Each row was made from one path, in order. Every step used is in the known rows, and no mark comes twice. Write each row's path.
Known rows:
tamiruz-rino-vela: -6, 12, -12, -18, 22, -8, -18, 23, 20, 10, -10, 12, 36, 6, -12, 6, 0, 16, -4, 2, 12, -24, -14, -15, -12, 0, 14, 13, -17, -4
rino-vela: -1, 15, -16, -17, 19, -4, -13, 14, 13, 14, -8, 14, 29, 8, -19, 9, 2, 19, 1, -6, 11, -32, -7, -16, -19, -2, 23, 6, -16, 6
tamiruz-suni: -2, 15, -12, -19, 26, -3, 10, 12, 13, 3, -9, 13, 29, -13, -15, 2, -6, 18, 23, -4, 18, -21, -17, -23, -23, -6, 25, 0, -24, 5
redip-goze: 3, 22, -13, -21, 16, -3, 14, -2, 19, 8, -8, 12, 31, -2, -19, 7, 0, 27, 1, -7, 13, -41, -11, -17, -21, -5, 20, 2, -19, 20
goze-rino-vela-suni: -14, 16, -10, -16, 25, -1, -13, 23, 16, 4, -8, 15, 37, -11, -12, 7, -2, 11, -20, -20, 16, -14, -9, -14, -26, -6, 18, 7, -20, 11
redip-megekug-rino-vela-suni-goze: -14, 21, -6, -3, 23, -6, -48, 43, 18, 6, -10, 21, 34, 0, -6, 15, 2, -3, -42, -10, 18, -14, -14, -16, -2, 0, 21, 10, -13, 0
lobem-suni-goze-rino-vela: -4, 18, -14, -5, 19, -3, -5, 25, 20, 1, -14, 17, 32, -14, -13, 15, -2, -1, -31, -10, 14, -26, -21, -13, -22, -8, 24, 20, -12, 4
megekug-rino: 1, 21, -8, -17, 17, -2, -18, 17, 22, 6, -10, 12, 33, -5, -4, 4, -6, 18, 0, -10, 17, -29, -17, -15, -15, 4, 24, 7, -17, 6
vela-suni-goze: -13, 22, -13, -14, 23, -1, 3, 32, 11, 1, -3, 14, 33, -11, 9, 9, -1, 9, -14, 0, 16, -25, -14, -14, -23, -6, 19, 14, -24, 20
lobem-suni-tamiruz: 6, 16, -12, -3, 8, -1, 20, 25, 23, 4, -6, 9, 24, -18, -6, 8, 0, 23, 22, -12, 18, -30, -29, -19, -14, -2, 29, 12, -15, 9
suni-tamiruz-rino: -3, 9, -9, -13, 18, -5, 3, 28, 23, 1, -8, 7, 32, -11, 2, -2, -2, 20, 7, 10, 14, -25, -25, -16, -8, 1, 19, 17, -19, -2
megekug-rino-vela-suni-tamiruz: -16, 18, -7, -3, 17, -5, -37, 52, 18, 4, -7, 12, 24, -6, -4, 7, 3, 15, -25, -21, 15, -20, -16, -18, -3, 2, 22, 12, -20, 7
megekug-rino-vela-suni-firugiz: -9, 17, -7, -11, 20, -6, -35, 37, 26, 5, -6, 16, 28, 3, 4, 9, 9, 6, -27, -19, 11, -25, -17, -20, 1, 3, 15, 9, -19, 11
vela-rino: -2, 16, -9, -12, 23, 2, 16, 9, 20, 4, -6, 11, 40, -7, 2, 5, -6, 23, 22, -4, 16, -26, -10, -17, -16, 0, 23, -1, -22, 17
redip-megekug: 9, 15, -10, -15, 19, -1, -2, -4, 20, 15, -7, 15, 38, -3, -18, 6, -2, 18, 20, 0, 21, -23, -15, -18, -16, 0, 27, 0, -12, 0
megekug-rino-vela-suni: -14, 22, -7, -12, 21, -5, -37, 41, 17, 7, -7, 14, 31, 1, -4, 11, 0, 14, -21, -23, 15, -19, -12, -14, -12, 2, 19, 6, -21, 11
megekug-rino-vela-suni-goze: -18, 23, -9, -8, 23, -6, -39, 53, 13, 1, -9, 17, 29, -1, 3, 14, 1, 2, -45, -11, 13, -23, -13, -14, -10, -1, 18, 15, -21, 10
goze-rino-vela-suni-tamiruz-redip: -15, 14, -8, -2, 24, -8, -19, 44, 16, -2, -7, 11, 31, -19, -14, 2, -2, 15, -16, -30, 9, -10, -24, -18, -10, -9, 18, 18, -23, -5
megekug-rino-vela-suni-tamiruz-redip-lobem: -24, 20, -10, 3, 14, -7, -55, 66, 10, -4, -4, 12, 22, 8, -9, 6, -5, 19, -16, -36, 1, -17, -21, -19, 4, 1, 26, 10, -23, 2
suni-tamiruz-redip-firugiz: 8, 15, -14, -3, 16, -7, 7, 15, 12, 5, -4, 11, 26, -8, -19, 5, 4, 19, 25, -8, 1, -21, -31, -24, 1, -6, 29, 5, -23, 1
suni-tamiruz: 2, 13, -13, -12, 15, -1, 8, 19, 17, 7, -7, 10, 27, -11, -7, 0, 0, 24, 11, 1, 15, -31, -18, -19, -16, -1, 29, 12, -17, 7
redip-tamiruz-rino: -15, 13, -6, -20, 23, -9, 6, 12, 21, 10, -10, 4, 39, 9, -10, 4, -8, 19, 14, 9, 21, -29, -24, -14, -14, -6, 21, 8, -21, 2
tamiruz-redip-vela: 4, 20, -11, -16, 19, -11, -16, 9, 13, 9, -4, 10, 32, 19, -25, 7, -5, 32, 22, -8, -2, -17, -26, -17, -18, -2, 25, 10, -26, -4
redip-tamiruz-rino-vela-suni-firugiz: -23, 9, -5, -15, 25, -13, -14, 33, 25, 9, -6, 9, 32, 18, 0, 7, 8, 7, -14, 0, 15, -24, -23, -19, 0, -7, 12, 10, -22, 9
goze-rino-vela-suni-tamiruz: -14, 12, -9, -7, 22, -1, -13, 37, 18, 2, -8, 13, 31, -17, -11, 2, 1, 12, -23, -17, 16, -14, -14, -16, -18, -5, 22, 14, -19, 8
goze-rino: 2, 16, -9, -20, 22, 1, 6, -1, 22, 5, -11, 13, 41, -17, -12, 0, -7, 15, 2, -5, 18, -24, -14, -14, -29, -3, 24, 9, -16, 6
lobem-suni: 6, 20, -13, -12, 12, 0, 19, 12, 22, 7, -5, 11, 30, -10, -10, 12, -3, 22, 26, -14, 19, -30, -26, -16, -21, -2, 25, 7, -17, 12
suni-goze-rino: -3, 17, -11, -16, 25, -1, 3, 11, 19, -2, -13, 15, 39, -19, -4, 4, -6, 3, -25, 6, 16, -27, -15, -13, -27, -6, 23, 18, -16, 7
lobem-rino-vela-suni-tamiruz-redip: -3, 19, -6, 4, 15, -8, -14, 51, 18, -3, 2, 8, 22, -9, -10, 2, -3, 14, 2, -31, 4, -7, -25, -19, -4, -6, 20, 20, -31, -2
rino-vela-suni-tamiruz: -12, 14, -13, -8, 19, -3, -12, 43, 11, 8, -3, 13, 23, -4, -7, 6, 6, 19, -10, -12, 14, -21, -12, -18, -13, -4, 23, 10, -22, 13
tamiruz-redip-megekug: 10, 17, -10, -10, 21, -6, -9, 2, 20, 11, -7, 14, 39, -5, -22, 4, -6, 20, 29, -14, 14, -16, -26, -20, -7, -4, 23, 5, -15, -11

Write each row's path:
-15, 15, -8, -17, 28, -6, 13, 9, 12, 8, -10, 9, 30, 1, -23, 3, -7, 18, 24, -2, 23, -25, -20, -23, -22, -13, 31, -3, -25, 9	redip-tamiruz-suni
-3, 16, -11, -5, 18, -11, -13, 20, 19, 1, -15, 11, 28, -12, -34, 3, 0, 19, -23, -28, 2, -29, -22, -19, -5, -11, 18, 17, -17, -4	suni-tamiruz-redip-goze-rino-vela
-3, 13, -12, -16, 23, -3, -12, 8, 19, 10, -13, 15, 37, -5, -23, 4, -2, 13, -13, -10, 14, -24, -9, -14, -24, -4, 23, 10, -13, 0	goze-rino-vela
-16, 20, -16, -12, 24, -5, -16, 43, 9, 5, -4, 17, 28, 1, -2, 13, 5, 6, -30, -4, 11, -24, -8, -15, -20, -7, 18, 14, -22, 17	rino-vela-suni-goze
-15, 12, -6, -11, 21, -4, 3, 43, 20, -3, -3, 7, 34, -17, 9, 0, -1, 20, 0, 1, 19, -14, -25, -16, -9, -1, 15, 16, -26, 6	vela-suni-tamiruz-rino
-2, 15, -15, -1, 3, 2, 8, 32, 16, -1, -3, 12, 21, -3, -9, 9, -4, 25, 22, -11, 10, -33, -24, -18, -15, 1, 38, 7, -15, 15	redip-lobem-suni-tamiruz
-13, 18, -13, -15, 22, -3, -13, 26, 11, 10, -3, 14, 29, 3, -10, 10, 3, 19, -4, -16, 13, -21, -8, -16, -20, -4, 18, 4, -22, 15	rino-vela-suni
-11, 19, -8, 5, 19, -11, -37, 51, 13, 2, -5, 13, 22, -4, -14, 11, 6, 10, -10, -30, 0, -9, -30, -23, 13, -4, 23, 6, -25, 3	megekug-rino-vela-suni-tamiruz-redip-firugiz
3, 16, -7, -8, 15, -4, -5, 29, 26, 3, 2, 14, 24, 2, 2, 4, 7, 1, -11, -15, 6, -17, -15, -20, -8, -2, 19, 13, -27, 14	lobem-rino-vela-suni-firugiz
-15, 13, -4, -12, 19, -10, -10, 41, 18, -1, -3, 8, 32, 7, -3, 4, 0, 27, 0, 10, 9, -8, -27, -15, -12, 1, 21, 16, -30, 3	redip-vela-suni-tamiruz-rino
-4, 17, -4, -2, 23, -13, -52, 34, 30, 6, -6, 18, 33, 2, -10, 9, 5, 4, -12, -31, 8, -10, -30, -25, 18, 1, 14, 8, -16, -9	tamiruz-redip-megekug-rino-vela-suni-firugiz
-22, 16, -11, -13, 27, -9, -19, 50, 13, 0, -7, 14, 34, 0, 6, 11, 2, 3, -35, 4, 11, -17, -15, -12, -11, -5, 9, 20, -24, 5	tamiruz-rino-vela-suni-goze
0, 18, -11, 4, 12, -10, -3, 27, 24, -2, -14, 10, 25, -19, -33, 11, -1, 19, -13, -38, 5, -27, -34, -19, -3, -11, 18, 19, -15, -2	lobem-suni-tamiruz-redip-goze-rino-vela
-7, 7, -11, -9, 19, -8, -16, 37, 19, 6, -11, 10, 28, 1, -10, 1, 3, 17, -9, 5, 11, -24, -19, -17, -6, 0, 18, 18, -17, -8	suni-tamiruz-rino-vela
13, 15, -12, -11, 11, -2, 19, 8, 30, 5, -5, 13, 27, -9, -1, 11, 6, 14, 18, -10, 15, -35, -29, -21, -10, -1, 22, 9, -14, 14	lobem-suni-firugiz
-8, 18, -10, -6, 21, -5, -3, 40, 15, 0, 0, 8, 28, -17, -3, 1, -3, 25, 18, -21, 11, -16, -29, -21, -8, -6, 18, 13, -27, 6	vela-suni-tamiruz-redip
-18, 15, -9, -17, 25, -7, -17, 36, 17, 5, -5, 11, 36, 2, -2, 8, 0, 16, -10, -8, 13, -16, -15, -14, -14, -3, 11, 10, -24, 4	tamiruz-rino-vela-suni
-13, 19, -9, -15, 27, 0, 3, 25, 17, -6, -8, 15, 40, -24, 5, 5, -6, 2, -28, -3, 18, -18, -17, -11, -28, -7, 19, 16, -23, 15	vela-suni-goze-rino
-16, 17, -9, -8, 18, -5, -7, 29, 18, 0, -10, 13, 28, -16, -20, 6, 5, 16, -37, -23, 14, -26, -11, -16, -13, -9, 18, 11, -20, 18	redip-goze-rino-vela-suni-tamiruz
-9, 15, -10, -14, 32, -3, 7, 18, 15, -9, -16, 16, 35, -26, -10, 1, -9, 0, -15, 4, 17, -17, -19, -20, -26, -11, 25, 13, -21, 2	tamiruz-suni-goze-rino
3, 19, -13, -8, 14, -9, 5, 17, 17, 2, -8, 7, 25, -10, -20, 2, -1, 30, 8, -18, 4, -35, -26, -21, -4, -8, 19, 13, -22, 6	suni-tamiruz-redip-goze
-3, 18, -9, -2, 12, -6, -25, 40, 20, -5, 5, 13, 23, 13, -6, 4, -2, 7, -1, -31, -8, -15, -21, -21, 0, -3, 21, 12, -30, 10	tamiruz-redip-lobem-rino-vela-suni-firugiz
3, 17, -5, 13, 11, -11, -40, 42, 28, 6, -11, 13, 26, -10, -25, 13, -2, 13, 5, -38, 14, -15, -40, -23, 16, 0, 26, 15, -9, -23	lobem-suni-tamiruz-redip-megekug-rino-vela
-6, 17, -14, -15, 29, -4, 6, 26, 10, -3, -11, 15, 28, -14, -6, 4, -4, 6, -2, 8, 14, -24, -17, -22, -21, -9, 26, 10, -24, 7	tamiruz-suni-goze
-9, 14, -10, 1, 23, -7, -13, 33, 12, 0, -7, 14, 30, -16, -22, 7, 5, 8, -9, -25, -1, -5, -28, -21, -2, -11, 23, 8, -24, 2	goze-rino-vela-suni-tamiruz-redip-firugiz
7, 18, -10, -11, 12, -3, -5, 18, 21, 8, -4, 12, 28, 6, -18, 4, -3, 12, 1, -9, 8, -23, -10, -16, -19, -1, 26, 12, -22, 4	lobem-rino-vela
0, 15, -12, 4, 7, -6, -25, 43, 13, -2, -2, 10, 19, 11, -22, 0, -8, 17, 6, -22, -5, -20, -19, -20, -4, -2, 33, 17, -24, -5	suni-tamiruz-redip-lobem-rino-vela
4, 18, -10, 1, 7, -2, -6, 35, 17, -8, 1, 7, 23, -1, -11, -5, -13, 21, 21, -18, -1, -20, -26, -19, -8, 0, 34, 17, -26, 0	suni-tamiruz-redip-lobem-rino
-5, 20, -7, 2, 10, -2, -6, 50, 14, -11, 6, 7, 24, -6, -2, -2, -12, 19, 17, -27, 1, -10, -27, -18, -9, -3, 30, 14, -33, 9	vela-suni-tamiruz-redip-lobem-rino
-6, 16, -13, 1, 20, -9, -13, 38, 7, 5, -2, 13, 23, -2, -18, 12, 10, 14, 3, -23, -2, -12, -25, -24, 4, -9, 23, 4, -26, 8	rino-vela-suni-tamiruz-redip-firugiz
-4, 24, -6, 3, 12, -10, -7, 44, 19, -4, 0, 7, 20, -6, -19, 5, 0, 18, -14, -38, 1, -18, -23, -20, 0, -9, 16, 18, -33, 8	lobem-rino-vela-suni-tamiruz-redip-goze
-7, 15, -14, -13, 25, -4, -16, 20, 15, 4, -15, 18, 35, -6, -14, 7, -1, 0, -39, 1, 10, -28, -10, -13, -23, -8, 23, 19, -13, 2	suni-goze-rino-vela
-11, 16, -4, 2, 17, -4, -44, 45, 22, 8, -8, 16, 29, -4, -12, 8, 3, 10, -19, -20, 21, -12, -18, -20, 4, 3, 25, 8, -13, -3	redip-megekug-rino-vela-suni-tamiruz
6, 18, -12, 1, 12, -5, 12, 33, 21, 2, -4, 7, 25, -20, -10, 7, -4, 25, 32, -26, 12, -23, -40, -22, -6, -5, 24, 16, -19, -1	lobem-suni-tamiruz-redip
7, 19, -4, -12, 17, -3, -25, 6, 27, 10, -11, 15, 39, -4, -12, 6, -5, 14, 5, -8, 23, -22, -20, -18, -7, 5, 28, 2, -10, -6	redip-megekug-rino
-10, 12, -5, 2, 25, -7, -27, 35, 21, 3, -9, 15, 36, -18, -22, 3, -2, 9, -9, -29, 14, 0, -27, -21, -3, -8, 21, 13, -15, -13	goze-rino-vela-suni-tamiruz-redip-megekug
